What can hang from each mark
G: P
Y: F V
K: W
M: R
R: M S
P: C D
S: R W
C: P W
W: C F K
D: G
V: Y
F: W

(in the rows, 128 means zero)
Known rows, with every way that one mark hangs from another
P{C{W{F}} D{G}}: [ 81 158 174 123 110 153 139 164 164 135 137 180 131 161 119 126 175 125
 120 159 157 214 141 146 129 200 106 127 133]
F{W{C K}}: [128 157 138 154  97 161 135 146 136 118 171 148 127 139 125 133 140 125
 102 115 131 165  73  99 134 109 148 110 132]
C{P}: [117 142 161 115  71 174 137 138 146 119 164 145 116 130 149 141 190 157
 150 147  77 172 143 113 175 121 141 144 114]
P{C{W} D}: [111 156 166 104 111 160 146 138 175 136 146 163 114 159 127 114 193 130
 119 140 151 194 130 158 148 178 125 123 135]
G{P{D}}: [107  93 141  90  87 161 122 151 153 130 166 157 129 155 148 149 210 136
 127 173 110 170 154 132 145 170 147 118 110]
Y{F{W{C K}} V}: [125 176 163 127  90 147 132 142 104 123 189 162 137 145 160 160 114 180
  81  87  82 198  93  66 142 102 157 141 174]
D{G}: [100 123 150 114  64 184 111 151 140 106 157 157 161 152 141 143 197 124
 130 178 106 157 136  85 202 157 132 140  96]
G{P{C D}}: [114 102 152  89 105 170 120 150 157 141 149 155 124 166 148 157 212 127
 124 165 128 165 152 153 135 189 144 116 121]
C{P{D} W{F K}}: [ 84 164 183 162  98 131 165 169 139 132 173 170 101 144 127 122 143 161
 125 115 105 232 126 141  89 132 120 125 123]
V{Y{F}}: [132 156 182  81  78 163 128 116 126  93 152 151 119 107 149 159 190 139
  91 138  71 176 130  79 205 150 134 144 118]
R{M S{W{C{P}}}}: [141 168 148 132 128 105 135 103 170 136 174 181 141 153 123 151 166 131
 193 145 112 173  89  98 132 115 163 143 153]
W{C F}: [123 179 155 117  84 155 151 165 132 127 179 192 136 124 121 150 159 134
 108 135 132 190  90 109 130 126 146 131 160]
K{W}: [115 129 134 103  54 156 114 137 177 108 178 161 133 163 144 144 188 143
 123 131 130 168 124 124 187 105 149 127  91]
Y{F V}: [118 154 170  76  71 162 133 136 114 124 183 168 145 140 171 158 161 182
 100 114  64 194 134  67 195 117 157 162 157]
S{R W{C{P}}}: [128 151 152 168  79 156 139 142 137 100 159 165 123 146 111 130 157 175
 155 135 101 172  82  92 136 150 166 101 126]
Y{F{W{C{P} K}}}: [105 155 162 142  96 144 132 122 118 118 176 152 115 132 145 157 138 168
 100  96  93 197  94  79 127 104 146 139 148]
C{P{D{G}} W{F}}: [ 75 168 178 152  89 137 157 170 152 129 164 170 109 141 132 125 162 166
 149 158  96 240 159 130 111 157 116 135 116]
G{P{C{W{K}} D}}: [106 110 159 122 109 164 134 153 147 142 158 150 109 182 146 151 196 131
 116 136 126 175 139 164 107 184 146 107 113]
Y{F{W} V}: [122 159 160  98  82 156 141 133 122 125 176 156 138 130 168 149 143 183
 102 109  68 202 134  60 177 105 162 146 161]
R{M S{W{K}}}: [127 134 145 126 129 117 128 104 161 132 169 182 159 163 120 141 170 106
 171 129 124 155  78  88 147 115 161 130 127]
M{R}: [131 159 160  98  70 171 144 143 157 125 169 149 142 131 129 123 222 126
 156 145 103 156 115  93 214 124 129 120 110]
C{P{D{G}} W}: [ 87 154 171 148  82 145 146 151 159 121 163 149 109 150 139 122 177 167
 156 162  89 215 157 133 142 160 121 140 106]
V{Y{F{W}}}: [133 157 174  92  86 157 135 113 131  96 148 141 111 102 148 148 174 136
  93 134  73 184 131  72 193 139 134 133 119]
F{W{C{P}}}: [132 171 143 146  89 156 145 141 151 121 170 141 109 122 136 134 153 151
 136 136 105 184 111 105 138 111 154 123 142]
S{R{M} W{C}}: [142 140 141 150 100 148 146 124 148 112 169 176 141 152 102 131 173 144
 159 125 129 170  59  75 137 148 173 101 147]
Y{F{W{C K}}}: [107 147 157 128  93 148 132 118 117 116 175 158 127 135 143 154 144 153
  88  98 109 189  84  70 139 108 150 134 146]
V{Y}: [146 159 170  91  73 176 133 133 142  94 150 145 120 110 137 140 196 117
 105 158  82 157 130 102 211 154 132 128 103]
C{P W{F}}: [101 173 173 146  77 155 177 156 140 128 178 159  93 128 143 131 168 171
 149 126  77 217 145 129 125 117 148 131 117]
M{R{S}}: [133 171 165 101  82 146 143 136 163 136 159 162 155 134 138 126 214 122
 174 156 109 143 115  89 207 125 127 128 111]
P{C{W{K}} D{G}}: [ 85 144 174 137 112 162 122 157 156 130 139 162 136 181 124 128 174 118
 107 143 155 189 122 147 136 198 106 125 116]
C{W{F K}}: [102 153 163 147  81 163 168 159 125 125 182 169 119 146 129 131 158 134
 105 104 114 193  99 115 129 118 148 114 109]
P{C{W}}: [124 153 161 114  90 186 156 131 152 130 154 149 110 152 142 132 199 131
 123 126 126 168 123 141 168 152 151 126 122]

Rows
[121 106 144 157 100 160 136 128 135 112 160 170 151 163 102 128 167 133
 146 102 124 158  58  68 141 144 165  94 113]	S{R{M} W{K}}
[117 154 165 114  86 156 134 141 106 123 178 155 141 142 164 151 126 177
  85  89  72 196 114  58 162  99 156 140 153]	Y{F{W{K}} V}
[117 109 155 127  95 190 140 145 129 138 165 141 106 176 157 165 200 134
 118 126 105 153 135 153 124 163 167 110 101]	G{P{C{W{K}}}}
[109 178 150 136  64 130 126 160 164 119 188 182 117 149 133 161 145 165
 126 121 128 208 111 141 121  99 141 134 125]	K{W{C{P} F}}
[122 166 152 136  94 139 138 148 147 109 177 185 130 139 103 139 149 136
 125 140 121 194  84 109 130 123 169 108 140]	S{W{C F}}
[114 160 156 158  99 141 132 152 130 106 178 186 134 150  99 147 130 127
 106 114 125 187  59 111 109 121 162 102 132]	S{W{C F K}}
[118 145 151 128 131 111 138 117 154 138 169 197 160 156 115 145 155 104
 168 122 129 173  78  86 122 112 157 129 136]	R{M S{W{F K}}}
[138 156 144 139 133 109 126 108 155 132 179 187 156 166 115 151 156 111
 165 126 134 159  59  96 127 116 162 131 148]	R{M S{W{C K}}}
[110 159 160 124  90 144 139 116 132 120 171 151 112 122 151 154 155 174
 116 118  88 203 113  75 141 108 153 147 154]	Y{F{W{C{P}}}}
[129 156 177 109  89 156 130 118 122  94 149 141 114 110 145 153 162 135
  80 116  76 179 114  72 180 138 130 127 114]	V{Y{F{W{K}}}}
[134 171 146 123 130 102 143 115 164 136 175 205 152 146 109 149 159 116
 175 138 134 183  80  92 121 118 163 135 161]	R{M S{W{C F}}}
[117 165 148 164 107 143 133 153 146 121 168 147 116 139 122 128 127 144
 113 120 125 190  90 117 107 117 132 118 141]	F{W{C{P{D}} K}}
[ 94 166 179 167  81 156 169 165 125 126 181 158  97 141 138 137 147 163
 132 101  84 212 119 129 104 111 141 126 107]	C{P W{F K}}
[101 161 146 138  66 128  97 154 178 109 179 168 128 169 134 157 159 163
 131 151 133 198 122 143 140 127 121 142 110]	K{W{C{P{D{G}}}}}
[112 170 140 122  64 136 126 157 165 117 188 190 129 151 127 158 152 146
 107 122 149 198 100 130 133 105 144 125 125]	K{W{C F}}
[123 168 163 157  87 161 125 155 121 118 185 158 122 150 129 157 144 150
 113 112 106 168  76 125 123 117 136 136 134]	W{C{P} K}
[141 188 160 124  95 126 136 131 167 125 168 169 146 142 116 127 193 127
 178 152 112 149  88  96 185 125 142 115 121]	M{R{S{W{C}}}}
[127 160 151 144 107 127 123 126 142 114 169 180 150 162 123 142 149 124
 140 142 123 147  71 105 147 121 156 122 120]	R{S{W{C K}}}
[135 183 183 115  89 143 136 118 128  97 156 139  98  98 146 159 158 157
  97 131  64 197 124  85 166 138 133 140 136]	V{Y{F{W{C{P}}}}}
[ 95 137 165  96 106 169 105 153 169 128 126 170 153 165 123 132 191 112
 117 175 156 178 137 134 167 203 102 137 128]	P{C D{G}}
[ 97 109 156 132  81 190 119 153 134 126 154 144 131 175 156 169 207 130
 135 175  99 157 160 129 155 189 151 125  92]	D{G{P{C{W}}}}
[109 191 169 130  96 129 148 170 146 132 173 190 121 121 117 145 141 154
 125 145 126 222 111 133  98 138 124 140 168]	W{C{P{D}} F}
[124 174 158 125  90 143 130 149 154 123 174 166 120 135 126 139 164 157
 134 152 114 194 110 133 137 140 129 143 154]	W{C{P{D}}}
[ 96 183 177 156 103 129 135 180 124 129 178 191 125 141 110 150 117 147
 100 114 133 215  79 132  72 130 115 131 158]	W{C{P{D}} F K}
[ 92 147 168 121 106 162 127 150 170 131 137 163 134 171 129 123 188 126
 124 165 149 195 140 147 152 202 111 128 123]	P{C{W} D{G}}
[108 160 175 135 100 181 161 151 134 134 157 165 115 157 132 138 169 124
 105  99 137 181 102 140 130 145 144 117 123]	P{C{W{F K}}}
